Each row was made from one walk, in order. Every step used is in the known rows, and no mark comes twice. Write each row's walk.
Known rows
A-G: [ 2.95  1.58  1.41  1.80  1.37  0.04 -0.06 -1.95 -0.10 -1.02 -0.82  0.37
  2.64 -2.65  2.75  3.61  3.31  1.13  0.23  1.08 -0.11]
S-W: [ 2.93 -0.36  2.25  3.57  3.48  1.35 -0.29 -0.26 -0.65  0.26 -0.95  0.14
 -0.68 -3.05 -2.72 -0.78  1.38  4.02 -0.10 -0.53  2.68]
F-Y-W-G: [ 0.07 -0.85  1.27  0.79  0.37  0.56  1.17  1.11  3.76  1.39  2.34  2.82
  1.78  1.53  3.48 -0.27 -1.96 -1.99 -1.24  1.15  1.37]
G-A: [ 1.74  0.17 -0.28  2.09  2.05  3.82  0.24  0.56  3.23 -0.83 -2.42  1.20
 -2.45 -1.05  1.44  0.91  1.69 -0.74  0.27 -1.33  0.68]
W-P-F: [-0.53  1.36 -0.61 -1.05 -0.63 -1.09 -0.80  3.54  0.04  0.52 -1.67  0.19
 -0.22  1.02 -1.00 -1.76  0.80 -1.33  0.79 -0.21 -3.72]
S-W-Y-A: [-0.35 -2.18  1.56  0.88  1.00  0.14 -1.26 -1.81 -2.94  1.63  1.08 -0.84
 -1.88 -2.59 -2.33  0.39  1.24  3.00  0.42 -1.34  2.77]
Y-A-G: [ 0.50  1.43  0.64 -0.84 -0.51 -0.24 -0.59 -4.49 -0.34  0.40  1.16 -0.71
  0.14 -1.63  1.51  1.92  3.73  1.64  0.22  1.21 -2.98]
P-W-G-A: [ 1.11  2.56 -1.52  3.92  1.97  1.30 -1.09  0.30 -0.08  1.58 -2.53  1.00
 -1.37  3.93  1.39  1.65 -2.14 -1.60  0.63 -0.38  0.35]
P-F-Y-A: [-1.21  2.31 -1.12 -3.81 -1.78  1.22  1.95  0.33  2.91  0.92  1.54 -2.10
 -0.68  1.17 -0.11 -2.37  0.17 -1.27 -1.85  1.07 -1.27]
S-W-G-A: [ 0.55  0.22  1.25  2.37  3.70  3.34 -1.77 -0.09  1.77  0.60 -2.44  1.91
 -2.72  0.75  0.72  1.91  1.57  1.01  1.86 -1.51  2.27]
W-Y-A: [-0.67 -1.63 -0.10 -0.19 -1.21 -1.19 -0.63 -1.62 -2.11  1.88  1.00 -0.81
 -1.27 -1.97  0.82  0.99  0.71  0.71  0.02 -1.06 -0.09]
A-G-W-P-F: [-0.38 -0.02 -0.70 -0.96 -1.24 -1.76 -0.53 -0.02 -1.20 -3.17 -1.58  0.34
  2.00  1.10 -0.76  0.24  0.26 -0.12  2.44 -0.60 -0.75]
A-G-W: [ 2.17 -0.53  0.17  1.58  0.46 -0.67  0.25 -1.91 -0.73 -3.45 -1.10  0.49
  2.35 -1.58 -0.01  1.24  0.39  1.96  1.56 -0.42  1.02]
Y-K: [ 2.63  1.13  0.53  3.98 -1.18  1.64 -0.82 -0.70 -0.63  0.01 -0.71 -0.58
  0.21 -2.44  0.61 -0.15  3.02  1.37 -2.95  0.12  0.40]
Y-A-G-W: [-0.44 -0.32 -0.19 -1.27 -1.07 -0.85 -0.37 -4.26 -0.96 -1.16  0.56 -0.66
  0.01 -0.84 -0.66  0.38  1.43  2.18  1.36 -0.32 -1.68]
G-W-Y-A: [-0.96 -4.33 -1.43  0.04 -1.45 -2.44  0.29 -1.24 -2.71 -1.05  0.15 -0.77
 -1.17 -0.72 -2.94 -1.68 -2.90  1.63  1.31 -2.86  1.82]
P-F-Y: [ 0.55  2.48 -0.56 -2.10 -0.54  1.45  2.39  2.11  3.17  0.12  0.23 -1.17
  0.52  0.52  0.49 -1.88 -0.25 -1.21 -2.11  1.06  0.34]
P-F: [ 1.42  3.39 -0.39  0.29 -0.53  0.80  0.59  1.54  0.24  0.39 -1.85 -0.98
  0.79 -0.05 -0.24 -1.27  1.47  0.31 -0.37  0.53 -1.33]
F-Y: [ 2.12 -0.98  0.51  0.10  2.16  1.06  2.68  0.80  4.45  0.04  1.78  0.17
  0.32 -1.70  1.05 -0.18 -1.12 -0.04 -2.86  0.95  2.07]
G-W-P-F: [-0.82 -1.57 -1.95 -0.53 -0.98 -2.25 -0.07  3.10 -0.80 -2.19 -2.19  0.26
 -0.33  2.01 -4.45 -3.93 -2.61  0.25  2.04 -2.28 -1.02]
W-Y-A-G: [-0.96 -1.20  0.39 -1.01 -1.54 -1.35 -0.83 -3.32 -2.53  1.09  1.26 -1.02
  0.22 -1.97  2.31  3.46  1.98  0.34  0.40 -0.42 -0.05]
A-G-W-P-F-Y: [-1.18 -0.80 -0.63 -2.39 -1.19 -1.46  0.32  0.45  0.59 -3.45 -0.11 -0.02
  1.91  1.34 -0.42  0.24 -0.90 -0.92  1.19 -0.13  0.29]
F-P-W: [ 2.23  3.15 -0.10  2.90  4.15  0.88 -0.63  0.16 -3.54  2.86 -2.23 -1.36
 -1.90 -1.47 -1.29  0.83 -0.99  1.75 -1.03  2.71 -0.23]

Write each row's walk
[-2.29 -2.61 -0.25 -4.13 -0.85 -0.90  1.25 -1.61  2.89 -1.14  3.23 -0.15
 -0.68  0.72 -0.22 -0.14 -0.95 -0.84 -0.77  0.37 -0.61]
F-Y-A-G-W-P
[-0.91 -1.50 -0.20 -3.07 -0.47 -0.23  2.07 -2.83  2.98 -1.24  3.22 -0.51
 -0.17 -0.19  0.15  0.04 -0.77  0.16 -1.44  0.71  0.65]
F-Y-A-G-W
[ 0.18  2.10 -0.36  2.76  1.27  0.90 -1.78 -0.43 -5.96  3.26 -1.47 -2.29
 -2.24 -1.30 -0.63  1.94 -0.82  0.86 -1.92  1.70  1.48]
F-P-W-Y-K
[-1.92  2.41 -0.59 -1.93 -1.94  2.88  1.16  2.35  3.86  0.42  0.28  0.91
  0.39  4.01  3.09 -1.07 -0.69 -4.13 -0.45  0.57  0.18]
P-F-Y-W-G-A
[-2.90  0.98 -0.69 -4.87 -1.88 -0.80  0.01  1.20  1.52  0.23  1.33 -0.60
 -0.29  2.13  0.21 -0.59  1.22 -2.65 -0.22  1.02 -3.68]
W-P-F-Y-A-G
[ 0.41 -1.77  0.15  0.27  0.19 -2.05 -0.67 -0.41 -0.94 -3.33 -0.88  1.14
  1.78 -0.31 -0.73  1.08  0.14  0.75  2.05 -0.86 -0.26]
A-G-W-P
[-1.19  2.72 -0.16 -1.46 -1.85  1.41  1.04  2.32  2.67  1.03  1.02  0.78
  1.88  3.05  2.60 -1.37 -0.96 -2.83 -0.74  1.17 -0.15]
P-F-Y-W-G
[ 0.71  2.00 -0.42  2.12  3.27  0.02 -1.07 -0.01 -5.27  3.44 -1.89 -1.87
 -2.11 -1.11 -0.80  1.79 -1.98  0.94 -0.48  1.60  1.32]
F-P-W-Y
[ 0.47 -3.57 -0.99  0.96  0.82 -2.56 -0.21  2.38 -0.58 -2.38 -1.65  1.36
 -0.67  0.49 -4.07 -2.96 -2.94  0.97  2.02 -2.44 -0.29]
G-W-P
[ 0.59 -4.09 -0.76  2.03 -0.23 -2.17  0.57  0.74 -2.21 -1.88 -0.86 -0.03
  0.40 -0.93 -2.62 -1.17 -3.69  1.92  1.21 -3.01  3.72]
G-W-Y
[ 0.97 -2.35  0.12  0.95 -0.56 -1.78 -0.19 -1.49 -2.46 -3.05 -0.53  0.10
  2.29 -1.60  0.55  2.67 -0.29  1.29  1.78 -1.54  2.74]
A-G-W-Y
[ 0.25 -1.41  1.68  2.99 -0.57 -1.42 -1.16  2.17 -1.22  0.83  0.34  2.94
  2.13  0.11 -0.17 -2.04 -0.01 -0.90  1.00 -0.09 -2.48]
Y-W-P
[ 0.00  0.49  0.89  3.23  0.13  2.32 -1.23  0.79  1.40  1.08 -0.95  3.99
  0.49  2.55  4.28  0.86  0.58 -2.37  1.91 -0.55 -0.61]
Y-W-G-A
[-2.69  0.47 -1.08 -4.33 -1.40 -0.67  0.01  2.46  1.92  1.20  0.93 -0.60
 -1.29  2.21 -0.89 -2.34 -0.24 -2.48 -0.75  0.60 -3.60]
W-P-F-Y-A
[-0.55 -0.20  0.61 -2.95 -0.03  0.47  1.61 -2.99  3.59  0.23  3.32 -0.50
 -0.06 -1.05  2.08  1.48  1.08 -0.05 -2.25  1.78 -0.29]
F-Y-A-G
[-1.48  0.56 -0.53 -2.70 -0.42 -0.66  0.59  3.74  2.14  0.34 -0.05  0.09
 -0.17  1.59 -0.69 -1.84 -0.58 -2.38 -0.78  0.27 -2.12]
W-P-F-Y
[-0.54 -2.26  1.08  0.15 -0.04 -0.23  1.30  2.49  3.00  0.62  2.91  2.24
  1.40  0.54  0.65 -1.91 -2.07 -2.17 -1.58  0.98  0.41]
F-Y-W-P
[-0.96  2.34 -0.49  0.13  1.75 -0.06 -1.82 -2.66 -5.94  3.18 -0.51 -2.52
 -2.03 -0.83  0.06  3.51 -0.31  0.94 -0.17  2.41 -0.31]
F-P-W-Y-A-G
[-0.36  1.96 -0.01 -1.00 -2.11  1.48  1.78  2.14  2.11  0.43  1.49 -0.24
  1.97  1.33  0.76 -2.51 -0.82 -2.12 -1.49  1.08  0.23]
P-F-Y-W
[ 0.75 -1.69  2.02  3.45 -0.03  1.23 -1.73 -0.79 -3.49  0.81 -0.05 -0.98
 -1.04 -3.20 -1.65  0.76  1.84  2.73 -1.20 -1.57  4.71]
S-W-Y-K
[-2.46  0.37 -1.01 -3.36 -2.86 -1.58 -1.02 -2.55 -1.39 -1.16  0.34 -1.00
 -0.61  1.23 -1.43 -0.56  1.49  0.31  1.95 -0.26 -3.63]
Y-A-G-W-P-F
